What can hang from each mark:
K: S
G: M Y
Q: Y
L: J
Y: G P Q R Z
P: N
D: C Q
F: D
B: C K P Q
A: N Y
N: G L P
W: Q
Z: N Y
R: Y
C: D
J: L
M: G

Every row comes from one small tree of marks. Brackets hold a mark, then the marks that hang from it, in alphabetical order. Every link used is in the known rows. Which tree was each row made from?
(in the rows, 128 means zero)
Known rows:
{W {Q {Y G {Z N}}}}: [137 118 116 115 160 173 104 109 112 105 191 151 143 108  89 113 163 155
  72 124 209 123 122  80 173 136 147 153 124 144 108 142 104 114 110  88
 159 139  82 149 112]
{F {D {Q {Y P Z}}}}: [149 104 145 138 158 159 109 104 117  80 153 150 190 138 100 130 149 154
  98 136 169 139 141 127 149 147 156 127 152 157 126 129 103 139 103  87
 166 137 110 124 138]
{G M {Y P Q R}}: [161  95 160 132 161 108  93 115  96 121 166 139 145 104 132 223 185 157
  88 128 109 117 238 105 194 156 121 166 103 154 127 142 130 102 128 117
 174 125  97 140 127]
{B K {P {N G}}}: [168 119 150 132 167 184 125 123 161 116 192 108 152 120 126 131 151 166
 119 145 159 147  72  53 168 166 152 139 134 134 146 145 119 113  29 108
 187 149 144 175 103]
{C {D {Q {Y Z}}}}: [148 105 159 120 155 167 122 138 128 101 173 160 178 129 106 122 154 144
  98 136 165 123 139 115 160 142 150 154 145 162 119 125  90 132 107  88
 149 142 106 109 131]
{B {C D} K {P {N G}} Q}: [191 114 105 140 194 189 150 126 128  96 190 145 175 129  68 125 106 166
 113 176 173 175  93  28 134 183 173 165 196 138 104 121 104 139  44 100
 155 165 119 139 127]
{P {N {G M {Y Z}} {L J}}}: [131 110 170 126 172 170 127 112 149 130 212 126 138 106  89 122 165 170
 128  89 123 105  95  74 183 125 130 158 127 146 152 158  95 132 114 121
 149 127 163 155 104]
{F {D C {Q {Y G {P N} R}}}}: [151 104 127 169 170 150 109 106 105  85 170 158 190 140 108 150 167 147
 100 149 156 144 140 138 133 160 159 145 144 180 109 138  97 151 111  82
 138 140 117 149 122]
{B {C D} P Q}: [206 115 106 148 160 158 139 104 116  97 182 148 174 142  71 130 122 167
  94 170 182 170 136  70 130 167 165 154 191 123  96 112  85 149 108 102
 144 160 132 114 157]
{Y G {P {N {L J}}} Q R}: [148 102 113 165 157  74 127 125 124 131 191 124 148 109 141 194 157 157
 100 135  99  98 154 100 192 150 147 168 102 197  77 161 121 150 127  87
 176 129 124 133 117]
{N {G M} {L J}}: [123 121 148 121 159 170 132  92 145 105 177 113 102 114 108 115 159 152
 111  83 132  83  73  58 184 105 147 150 116 148 136 143  89 140 130 113
 144 129 194 120 167]
{P {N {G M {Y Q Z}} L}}: [131 109 176 124 176 166 126 116 132 129 217 137 144 100  87 128 162 160
 131  95  90  99  94  81 186 144 129 162 126 148 144 150 113 129 122 124
 159 139 134 164 106]
{D C {Q {Y Z}}}: [121  97 130 150 170 173  96 123  97  96 175 155 189 125 104  96 221 151
  91 144 155 143 140 106 149 144 152 151 149 136 125 126 109 140 108  81
 109 145  91 149 114]
{P {N {G M} L}}: [142 119 169 131 170 171 129 113 140 121 226 133 152 111 100 141 168 153
 130  99 118  88  51  88 185 146 135 155 109 146 138 151  98 152 109 122
 160 134 167 159 109]
{G M {Y P Q R {Z {N L}}}}: [145  89 157 125 173  91  96 108 100 135 162 138 153  97 110 159 182 173
 117 117  97 123 227  93 188 145 109 173 118 154 142 147 127 109 150 126
 168 141  91 137 131]
{B {K S} {P N} Q}: [138 121 133 122 193 168 123 116 139 106 190 131 195 127 127 145 141 160
 106 150 203 138  85  40 166 163 145 132 144 117 140 120 131 121  44  88
 200 154 120 173  93]
{R {Y {G M} Q {Z {N L P}}}}: [119  96 141 119 167 143  99 100 117 123 197 138 131 101  91  95 158 164
 130  97  99 137 187  61 183 119 131 144 139 147 107 143 117 114 138  89
 148 133  96 158 134]
{M {G {Y {P {N L}} Q Z}}}: [117 104 171 151 158 148 101 130 144 129 162 127 126  79 100 161 149 180
  99  96  86 124 182  95 174 132 134 149 128 160 116 146 140  98 124  90
 162 117 113 145 109]
{N {G M Y} {L J} P}: [105 113 184 140 149 174 125  98 144 119 214  96  97 113 109 164 144 160
 136  95 133 123 107  71 184  94 133 152 128 144 160 140 106 114 151 128
 139 145 161 129 183]
{Z {N L P} {Y G}}: [122 122 158 150 154 156 121  97 144 141 225 110 140 119 112 113 150 158
 150 112 141 136 122  94 173 127 122 137 149 134 128 151  86 140 132 110
 139 157 148 163 135]
{D C {Q {Y {Z {N G P}}}}}: [110  99 132 161 165 170  99 122 105 105 192 149 189 122 102  99 207 154
 117 145 149 154 120 102 150 142 150 154 151 145 131 133 110 138 115  98
  98 162  95 161 122]
{Y {P N} Q}: [157 117 169 154 158 113 131 117 127 140 210 142 217 123 135 190 152 166
 105 146  97 120 145 125 180 161 141 138 112 158 112 148 125 156  83 106
 186 142 118 128  98]
{P N}: [158 121 168 135 161 162 119 127 141 130 241 139 194 124 114 153 179 159
 111 122 143 105  94 115 177 156 142 139 112 132 133 150  89 154  69 102
 176 128 156 159  78]
{D C {Q {Y G P Z}}}: [126  95 122 167 162 152 112 115 104  88 160 145 170 115 109 108 208 156
  89 141 164 153 156 100 152 141 149 154 148 152 113 133 110 132 113  80
 108 141  88 146 118]
{Q {Y {G M} R}}: [152 109 111 129 147 161  85 110 116 100 176 123 101 112 126 171 185 143
  83 109 190 113 144  66 188 144 136 157 111 153  87 153  93 100 118  89
 154 110 139 164 128]
{P {N G {L J}}}: [133 122 164 135 164 175 132 117 159 132 226 122 154 123 104 128 159 161
 125 102 127  95  50  88 178 135 147 145 122 146 138 157  90 159  96 112
 155 134 183 150 105]
{G M {Y Z}}: [148  97 172 107 160 149 106 105 114 106 176 137 126  96  93 126 190 168
  92  91 141 122 211  78 184 126 117 157 128 121 156 137 101  86 114 109
 165 117 111 148 122]
{J L}: [139 121 170 124 169 162 121 112 133  96 189 125 150 135 108 129 176 144
  80 113 122  88 153 104 171 118 141 131 124 114 125 128  94 149 105 107
 183 131 129 178 123]
{Z {Y G {P N} Q R}}: [148 108 125 154 142 119 111 119 124 129 184 127 142 112 134 183 164 153
  94 134 113 124 192  90 183 166 138 158 131 163  84 156 111 125 110  88
 163 126 103 163 103]
{Q {Y {G M} P Z}}: [149 106 131 137 141 148 114  87 134  99 154 115 115 106 109 127 163 170
  91  99 198 145 160  58 177 124 122 147 133 148 103 152  97  94 113  96
 157 116 126 140 132]
{G M {Y {P N} Q Z}}: [151  94 181 128 169 117 116 107 109 127 181 146 166  93 101 159 171 180
 102 110 104 136 231  91 189 135 111 161 124 147 148 144 125  98 118 120
 172 124  88 143 103]
{N {G M Y}}: [142 113 165 121 145 172 119 106 131  99 180 126  95  98 104 152 164 148
 101  87 125 106 140  69 189 145 138 156 121 139 136 145 106  87 102 124
 150 132 137 167 138]
{A N}: [146 116 152 104 164 163 115 119 132 129 205 137 192 129 108 139 170 160
  74 113 133 114  84  95 176 152 153 126 115 128 132 149  95 156  73 122
 165 123 136 156 118]
{B {Q {Y R {Z N}}}}: [137 114 114 116 162 162  87 120 114 102 191 148 171 123  98 133 164 156
  92 135 205 116 128  63 173 158 152 149 158 122 101 140 108 133  98 101
 161 148 112 155 121]
{D C {Q {Y P R {Z N}}}}: [127  93 118 165 166 139  87 124  98 110 164 149 200 128 116 124 223 158
 106 159 158 151 148 114 149 160 146 160 140 151 120 139 113 151 119  96
 108 155  90 150 115]
{A N {Y P}}: [147 113 187  99 153 142 108 109 143 132 177 126 183 128  87 169 151 174
  89 116 129 151 122  52 170 157 127 119 132 117 112 156 115 161  86 129
 157 125  79 163 117]

Which tree is each row?
[122  94 114 153 173 153  81 131  93 107 177 155 194 127 109 105 229 151
 103 153 152 140 139 108 151 156 150 162 143 146 122 135 108 147 118  89
 106 152  93 159 111] -> {D C {Q {Y R {Z N}}}}
[155 112 142 142 128 139  94 112 133 124 167 115 150 133 140 186 184 153
  93 139 158 127 176 100 168 172 134 144 130 129 110 147  98 137 101  99
 165 130 125 147 127] -> {Z {Y P R}}
[128 103 135 156 170 182  94 125  95  96 181 155 190 129 116 129 218 143
  88 151 158 139 135 117 151 150 155 146 140 139 121 126 108 145 102  85
 109 144 102 152 111] -> {D C {Q Y}}
[133 110 168 129 128 156 129 108 151 108 165 112 104 106 100 130 150 163
 107  96 126 126 137  71 174 157 142 151 142 136 134 148 111  92  94 119
 157 147 119 158 142] -> {N {G {Y P Z}}}
[145  96 153 122 148  96 108 111 133 109 170 117 114 101  84 144 175 170
 118 104 141 127 167  31 179 140 113 165 127 144  93 156 109 133 136  92
 165 121  77 157 122] -> {A {Y {G M} {P {N L}} R Z}}
[149 100 110 138 137 129  95 100 126 102 149 113 108 110 118 151 179 165
  91 110 198 135 165  58 180 141 125 163 122 157  93 157 101  98 126  94
 159 116 120 146 136] -> {Q {Y {G M} P R Z}}
[131 104 174 113 161 153 112 110 145 134 183 123 141 116  91  90 170 177
 114  98 136 130 173  90 168 129 127 140 152 118 158 146  95 112 107 108
 157 142 131 146 118] -> {G {Y {Z {N {L J}}}}}
[111 112 196 138 149 175 122 102 131 112 220 103  97 107 104 172 148 147
 143  99 119 116  91  81 183 122 127 156 125 137 156 133 119 110 156 135
 151 157 135 145 186] -> {N {G M Y} L P}
[145 118 138 123 157 172  99 112 115 113 191 150 176 120  96 153 168 163
  73 142 215 134 121  96 166 149 140 149 119 138 121 142 114 130 103  99
 169 139  78 135 105] -> {W {Q {Y {P N} Z}}}
[134 104 135 141 157 156  99 113 116  89 177 148 183 137  99 130 147 148
 123 138 156 137 116 120 154 149 159 140 151 168 127 137 104 137 116  99
 154 152 112 145 145] -> {F {D {Q {Y R {Z {N G P}}}}}}
[150 105 118 147 141 112 108 107 110 114 162 128 124 106 139 183 169 148
  83 126 119 118 217  80 189 152 134 161 124 163  84 149 110 114 123  88
 161 120 104 150 128] -> {Z {Y {G M} P Q R}}
[210 115 115 155 170 160 142 112 122 112 209 154 197 139  64 140 121 173
 108 172 176 173 119  76 134 173 158 159 187 129 102 123  85 158 102 108
 143 157 135 131 122] -> {B {C D} {P N} Q}
[152 107 165 145 141 114 133 110 152 128 191 123 193 120 107 122 172 187
 115 122 156 135 132  99 165 149 129 145 129 137 138 152 101 147  84 106
 182 136 126 127 105] -> {Y {P N} Z}
[136  95  92 124 134  99 112 126 126  94 177 119  94 102 108  92 192 154
  87 102 150  91 151  61 179 142 153 174 124 157  91 149  90 109 115  66
 176 123 114 150 137] -> {Y G R Z}
[136 113 180 127 177 171 125 117 132 129 221 137 145 104  96 150 161 153
 128  99  92  96  89  89 189 148 130 158 118 148 141 150 113 133 118 125
 159 137 142 166 104] -> {P {N {G M {Y Q}} L}}
[150 112  97 140 172 176 109 103  99 102 209 148 183 132  56 115 150 169
 104 144 190 162 129  50 148 153 155 150 192 105  94 124  90 149 103  95
 132 151 115 130 141] -> {B C {Q {Y {Z {N P}}}}}
[132 109 169 104 170 169 123 102 135 126 176 125 143 110  93 147 153 161
  95  91 108 114  76  72 184 148 135 143 119 140 147 152 114 140 118 153
 147 130 131 158 146] -> {A {N {G M {Y P}} L}}
[115 100 155 109 165 150 112 108 115 109 167 125  84  96  92 120 166 146
 118  89  76  85 121  58 188 141 135 176 130 150 132 138 126 107 162 121
 155 147 115 146 167] -> {N {G M {Y Q R Z}} L}
[139 107 124 121 149 170 107  96 126  95 171 124 105 104  99 100 171 161
  88  90 189 129 147  49 180 118 130 150 136 141 103 148  90  89 114  87
 153 112 130 154 127] -> {Q {Y {G M} Z}}
[152 124 139 126 151 179  97 109 112 107 184 147 167 125 111 181 165 151
  62 147 219 129 124 105 168 153 146 141 111 136 112 136 114 131 100  97
 169 139  87 131 119] -> {W {Q {Y P}}}
[139  94 121 138 141  64 103 125 112 131 163 132 180 122 131 149 178 168
  96 149  98 112 181  95 174 164 147 167 121 162  99 144 131 141 119  90
 192 148  82 113 143] -> {Y P Q R Z}
[154 110 162 123 156 172 121 140 127 101 178 160 179 131 115 144 153 138
  96 139 167 120 135 124 162 147 151 150 138 163 116 124  91 135 103  90
 149 141 114 111 130] -> {C {D {Q Y}}}
[127 101 150 107 163 156  84 111 125 137 191 146 169 121  95  94 166 166
 122 113  97 139 181  77 171 146 140 132 147 128 115 142 117 128 105  91
 154 141  97 158 115] -> {R {Y Q {Z N}}}
[151 120 171 156 146 140 139 104 162 129 193 112 170 128 124 171 154 171
 119 121 148 119  88 105 172 148 137 138 116 149 132 157 101 160  90 119
 166 138 168 127 119] -> {Y {P {N G {L J}}}}
[115 102 143 140 156 138  79 142 132 131 166 133 119  81 103 152 165 171
  98 100  84 113 195  90 178 140 142 159 122 163 107 149 134  88 122  86
 157 120 112 163 110] -> {M {G {Y Q R {Z N}}}}
[127  91 106 169 164 133  98 122 100 100 160 145 174 117 114 115 216 155
 101 149 160 150 155 104 154 153 147 165 139 163 109 142 111 140 122  87
 104 149  89 157 116] -> {D C {Q {Y G P R {Z N}}}}
[124 121 172 145 149 146 119 115 141 145 238 123 163 117 113 145 142 160
 152 120 110 133 112 104 180 147 138 143 132 145 142 153 109 120 100 135
 148 175 137 171 132] -> {Z {N {G {Y Q}} P}}
[148 103 119 156 173 156 103 103  91  72 163 162 173 135 105 138 175 139
  91 141 157 133 152 127 138 148 160 148 140 175 109 131  94 140 120  77
 137 135 118 146 137] -> {F {D C {Q {Y {G M} R}}}}
[129 101 123 160 169 175 105 122  98  86 178 151 165 119 113 121 212 140
  83 140 160 138 141 107 157 142 156 150 141 149 108 130 105 133 106  77
 106 137 101 159 112] -> {D C {Q {Y G}}}
[146 105 165 127 163 154 127 129 134 113 167 155 188 130 106 120 148 150
 118 139 161 128 126 123 158 143 139 153 145 166 126 129  94 147 121 104
 145 154 113 103 137] -> {C {D {Q {Y P {Z {N L}}}}}}
[103  97 154  93 157 117  88 129 113 137 208 135 155 105  72 147 149 167
 115 113  69 140 123   9 188 142 135 164 134 149 103 155 138 132 138 131
 148 140  34 182 148] -> {A {N {G M} P} {Y Q R Z}}
[133 116 112 113 155 170  83 120 107 114 188 150 149 118  94 136 175 151
  80 137 199 116 107  80 171 157 150 163 118 145 111 145 112 122 117 102
 157 149  82 154 121] -> {W {Q {Y R {Z {N G}}}}}
[156 105  64 124 203 190 106 121  85  68 172 144 137 116  81 146 156 146
  72 149 200 139 142   7 161 166 171 164 174 127  71 119 104 127  50  66
 153 127 104 138 137] -> {B C K {Q {Y {G M} R}}}
[144 106 140 141 154 153 118  90 139 110 170 117 128 105 101 128 163 173
 107  98 188 143 135  61 178 126 116 152 132 151 110 157  99 111 123 103
 155 117 131 146 118] -> {Q {Y {G M} {P {N L}} Z}}
